Each row was made from one walk, in order. Every step used is in the known rows, and no mark comes twice. Write each row's walk.
Known rows:
bizo, bovusem, damut, nobi, sose: -6  6  -10  10  10  10  -4  20  2  -22  -6  0  0  2  -1  8  -5  -8  -8  1  37  13  16  4  -15  -2  8  8  4  -9  20
bizo, damut, punib: -18  -1  -4  13  2  1  -16  18  -10  -14  -3  -28  0  -4  -8  1  2  -8  -8  -2  16  15  -8  7  -15  -1  9  5  0  -3  -4
damut, nobi, sose, bovusem, bizo, punib: 5  -4  -6  5  -4  7  -2  15  4  -10  0  -6  -2  -1  -10  8  -4  -2  6  -8  31  15  1  1  -19  8  15  0  2  -15  -8
bovusem, bizo, punib: -1  -2  -3  12  -2  -2  4  15  2  -5  5  -25  2  -1  1  1  -1  -9  -6  4  22  14  -11  5  -16  5  19  3  -5  -9  -11
bizo, damut, nobi: -21  -1  -2  18  6  3  -18  23  -10  -17  1  -5  -4  -4  -4  4  0  -4  -3  1  28  14  -5  4  -16  2  8  10  2  -3  -10
pifo, punib, nobi: -4  3  7  21  -4  -4  0  17  -1  -2  -1  -17  -1  -7  5  0  15  -6  -9  10  6  21  -8  4  -16  -11  15  16  -1  -4  0
pifo, punib, nobi, sose, bovusem, bizo: 12  2  -2  12  -4  2  9  9  9  -1  0  -7  -1  -7  -1  5  5  -6  5  6  1  15  4  4  -17  -8  18  4  -1  -10  -1
sose, punib: -7  -1  0  16  3  0  -4  15  -12  -8  2  -14  -1  -3  -9  2  9  -5  -3  8  11  14  -7  2  -18  -3  19  6  -7  -3  13
pifo, punib, sose, bizo, bovusem: -4  -8  0  24  6  -3  2  15  7  -8  -5  -13  2  -10  6  2  7  -13  10  13  17  9  16  5  -19  -16  9  11  -1  -16  -2
bizo, bovusem, damut, pifo, punib, sose: -11  6  -1  15  0  2  8  21  5  -12  4  -12  4  -11  10  3  5  -16  6  8  17  5  12  3  -11  -15  11  14  -3  -3  14
sose, bovusem, bizo, damut, pifo: -8  1  -9  10  3  3  -8  16  -9  -13  13  -12  -3  -8  -3  3  -7  -7  8  8  15  1  -3  3  -12  -1  15  -1  -7  -2  -15
damut, nobi: -11  2  1  14  2  1  -14  22  -10  -12  1  0  -3  -3  -1  4  7  -5  -14  3  24  19  -5  1  -17  3  14  15  5  -6  6
punib, sose: -4  -1  3  17  4  2  -4  16  -3  -6  0  -5  -1  -7  -3  3  12  -6  -12  7  9  13  7  2  -16  -3  15  14  1  -6  7
bizo, bovusem, damut, punib: -9  8  -7  7  7  2  -9  19  -2  -20  -3  -27  2  -3  0  2  -9  -13  -8  6  26  13  6  6  -14  -6  9  5  0  -10  15
nobi, sose: 2  1  -4  15  6  4  1  12  -2  -5  -6  -9  0  2  -6  3  15  -6  -23  2  11  15  2  5  -15  1  17  8  2  -3  23
punib, bizo, damut, nobi, sose: -16  -4  3  19  2  10  -22  16  -5  -13  -5  -1  -2  1  -14  6  1  -3  1  -2  13  12  8  4  -12  -2  11  10  4  -2  -10
pifo, punib: -4  3  4  16  -1  -4  2  16  1  -3  -2  -19  1  -7  6  0  18  -14  -9  10  8  16  -11  6  -16  -6  16  12  -3  0  16
bizo, bovusem: -2  1  -4  20  13  2  -9  16  -7  -12  -6  -18  0  -2  1  2  3  -7  -12  20  23  15  7  5  -17  -5  11  9  0  -7  7
sose, bovusem: 4  2  0  11  6  0  -15  16  -7  -10  0  -14  -6  -7  -5  3  5  -4  -9  15  13  12  -2  2  -18  -3  14  6  -2  -6  9
bizo, bovusem, damut, pifo: -9  9  -7  12  7  3  -3  22  -7  -17  5  -16  1  -3  6  2  -2  -12  -10  12  29  7  5  3  -10  -7  13  9  -3  -3  15
nobi, sose, bizo: 2  -5  -6  16  6  1  1  10  -2  -7  -5  -10  -1  1  -5  3  11  -8  -17  1  15  11  4  5  -16  -2  16  6  0  -12  14
bovusem, damut, punib: -10  9  -3  2  -1  -1  -5  19  -4  -15  2  -24  0  -3  -1  1  -1  -14  -14  -3  16  13  -6  5  -12  -1  14  6  -1  -6  20
pifo, punib, damut: -4  2  5  18  2  -6  -10  18  -9  -5  -3  -18  0  -8  2  -2  15  -11  -1  8  1  13  -8  6  -13  -9  15  20  -2  4  6
bovusem, damut: -5  9  -2  8  6  0  -2  20  0  -14  5  -16  -2  -3  3  2  1  -12  -15  6  18  10  -4  4  -13  -2  16  8  -5  -2  18
punib, bizo, bovusem, damut: -4  6  2  14  10  4  -16  18  -1  -17  -1  -20  0  -1  0  3  -11  -11  -1  21  15  7  12  5  -10  -11  12  8  -3  -5  2
nobi, sose, bovusem: 10  1  -3  11  7  6  -7  11  -2  -8  -6  -9  -4  -3  -11  5  10  -3  -14  7  12  12  6  3  -17  -2  15  4  1  -6  20
pifo, punib, sose: -4  -1  7  19  -2  -2  4  17  5  -2  -2  -10  1  -10  3  2  19  -13  -4  7  1  13  2  3  -16  -9  15  16  0  -3  11
pifo, punib, bizo, bovusem: -3  0  9  23  3  -1  -12  15  -1  -6  -7  -25  3  -5  4  0  5  -13  6  24  4  14  6  6  -14  -16  13  13  -1  -4  -2

Write each row's walk:
-9  11  -1  18  -1  -1  3  22  0  -12  4  -19  2  -7  11  2  2  -10  1  11  21  13  2  4  -11  -17  10  15  -4  -5  3 => bizo, bovusem, damut, pifo, punib, nobi
-7  7  -5  6  2  7  0  20  1  -16  0  4  -2  1  -3  7  3  -10  -15  -7  28  13  4  2  -14  3  14  9  4  -5  24 => bovusem, damut, nobi, sose
-6  1  -3  14  2  7  -6  17  -6  -10  -5  4  -1  1  -7  6  11  -4  -18  -4  23  19  2  2  -17  5  15  12  7  -6  17 => damut, nobi, sose
-3  -8  1  18  4  -2  -4  15  -2  -8  1  -6  -2  -7  -2  3  8  -7  -7  5  14  8  10  2  -17  -6  14  12  0  -15  -2 => punib, sose, bizo
-11  11  -3  7  -1  0  0  21  -7  -12  11  -13  -1  -3  5  2  5  -12  -17  3  18  7  -7  2  -8  -2  18  10  -5  1  19 => bovusem, damut, pifo
-2  -1  -12  9  4  8  -1  11  -5  -11  6  -6  -1  -5  -7  6  -3  -6  3  0  13  2  5  4  -11  0  16  -3  -4  -2  -4 => nobi, sose, bovusem, bizo, damut, pifo
-9  3  2  18  2  -2  -17  19  -24  -9  5  -9  0  -6  -3  0  11  -4  -11  5  8  10  -6  2  -8  -3  17  21  -1  4  3 => punib, damut, pifo
1  -6  1  12  0  6  -24  17  -9  -14  -10  -9  -5  -3  -17  7  2  5  7  -9  29  16  3  1  -17  2  7  13  5  -9  -8 => bizo, punib, damut, nobi, sose, bovusem
1  1  0  20  2  4  -2  12  -3  -4  -5  -7  -1  0  -8  4  13  1  -22  3  11  21  6  4  -16  -3  15  12  3  -8  7 => punib, nobi, sose
-10  10  0  7  -5  -1  -8  20  -5  -14  3  -22  -1  -4  -4  2  -4  -6  -13  -3  16  19  -2  4  -13  -5  12  10  1  -10  5 => bovusem, damut, punib, nobi
-14  -7  -5  20  -2  0  6  12  -1  -6  -1  -17  2  -4  0  2  15  -13  2  -6  13  5  -4  7  -12  -8  12  5  -5  -1  4 => nobi, sose, bizo, damut, pifo, punib
-20  -8  -5  19  5  0  -17  21  -8  -19  2  -6  -5  -4  -4  4  -4  -5  2  -2  33  10  -2  4  -17  0  7  7  0  -12  -19 => sose, bizo, damut, nobi
-11  10  11  10  -10  -2  -3  20  -1  -5  10  -20  2  -6  7  0  8  -19  2  7  -2  6  -9  3  -5  -12  20  14  -6  5  10 => bovusem, damut, pifo, punib, bizo
-19  -6  -7  19  4  9  -7  16  -10  -16  -3  0  -1  -1  -17  8  3  0  8  -10  25  13  1  3  -19  1  11  3  -3  -3  2 => bizo, damut, nobi, sose, punib
-4  -9  3  22  -4  -5  -8  17  -2  -6  -1  -27  -3  -2  -4  2  2  2  -6  2  29  19  -6  3  -19  -5  10  9  -2  -20  -27 => sose, bizo, punib, nobi
3  8  -7  -3  0  6  -6  14  2  -16  -3  -19  -3  -3  -12  6  -2  -10  -8  -6  15  10  5  4  -14  -2  11  0  1  -8  28 => nobi, sose, bovusem, damut, punib
-22  -4  5  21  -3  4  -18  15  -19  -10  8  -18  1  -4  -14  2  1  -4  15  7  3  5  -4  1  -9  -9  16  7  -10  4  -14 => sose, punib, bizo, damut, pifo
-19  -1  6  21  0  3  -22  17  -15  -9  5  -18  0  -4  -6  1  3  -6  0  10  5  6  -3  3  -7  -7  14  11  -4  4  -16 => punib, bizo, damut, pifo
-17  -6  3  21  -2  8  -11  11  -15  -8  2  -14  3  0  -19  5  5  -3  11  -1  1  5  3  2  -9  -8  17  4  -7  4  -3 => nobi, sose, punib, bizo, damut, pifo
4  -3  -4  16  -5  4  9  11  5  -1  -1  -17  2  2  -6  4  2  0  -9  -5  20  20  1  5  -17  2  18  4  -1  -13  -15 => bovusem, bizo, punib, nobi, sose
-12  0  0  18  -1  -2  -14  18  -29  -9  6  -9  1  -6  -10  1  9  -2  4  2  7  9  -8  0  -10  -5  19  16  -7  3  6 => sose, punib, damut, pifo
-9  5  4  16  -7  -4  3  18  -7  -1  4  -17  3  -7  8  -1  21  -14  -11  6  7  13  -14  3  -12  -6  19  15  -3  4  16 => damut, pifo, punib
-4  1  14  18  -5  -3  -9  15  0  0  -1  -20  1  -6  2  -1  13  -14  -1  15  -7  13  -6  5  -12  -11  18  14  -2  1  2 => pifo, punib, bizo
-15  -5  -12  14  3  8  3  14  -6  -15  4  5  1  -1  -14  8  -6  -5  15  -11  23  11  2  3  -17  3  16  -2  -4  -6  -5 => bovusem, bizo, damut, nobi, sose, punib
-4  7  6  15  4  0  -7  18  7  -12  -2  -26  3  -5  8  1  -4  -18  10  20  7  7  7  7  -11  -17  12  10  -5  -2  6 => pifo, punib, bizo, bovusem, damut
-11  2  6  17  -1  -4  -16  23  -12  -10  -2  -3  -1  -9  2  1  11  -9  4  1  13  17  -8  4  -14  -5  12  23  3  1  1 => pifo, punib, damut, nobi
-4  8  -7  12  13  3  -4  20  0  -19  -1  -19  0  -3  4  2  -6  -11  -9  16  28  9  8  6  -14  -7  10  6  -4  -6  14 => bizo, bovusem, damut
-6  0  -2  16  5  5  -17  18  -14  -12  -7  6  -2  0  -10  5  9  -1  -9  -6  18  16  5  3  -13  2  13  20  8  -2  8 => punib, damut, nobi, sose
-6  4  0  12  7  11  -15  18  1  -20  -6  -2  0  2  -5  8  -9  -8  0  6  24  11  21  3  -11  -7  10  10  5  -8  7 => punib, bizo, bovusem, damut, nobi, sose
-15  0  0  24  -6  3  3  15  -2  -3  -2  -15  2  -5  -2  3  17  -4  -3  -4  8  14  -3  6  -12  -11  11  12  -2  3  -4 => bizo, damut, pifo, punib, nobi, sose
-8  1  10  11  -6  0  -23  15  -12  -7  -2  -25  2  -2  -9  0  4  -9  -8  6  -1  16  -2  3  -11  -4  16  11  3  -6  -1 => damut, punib, bizo
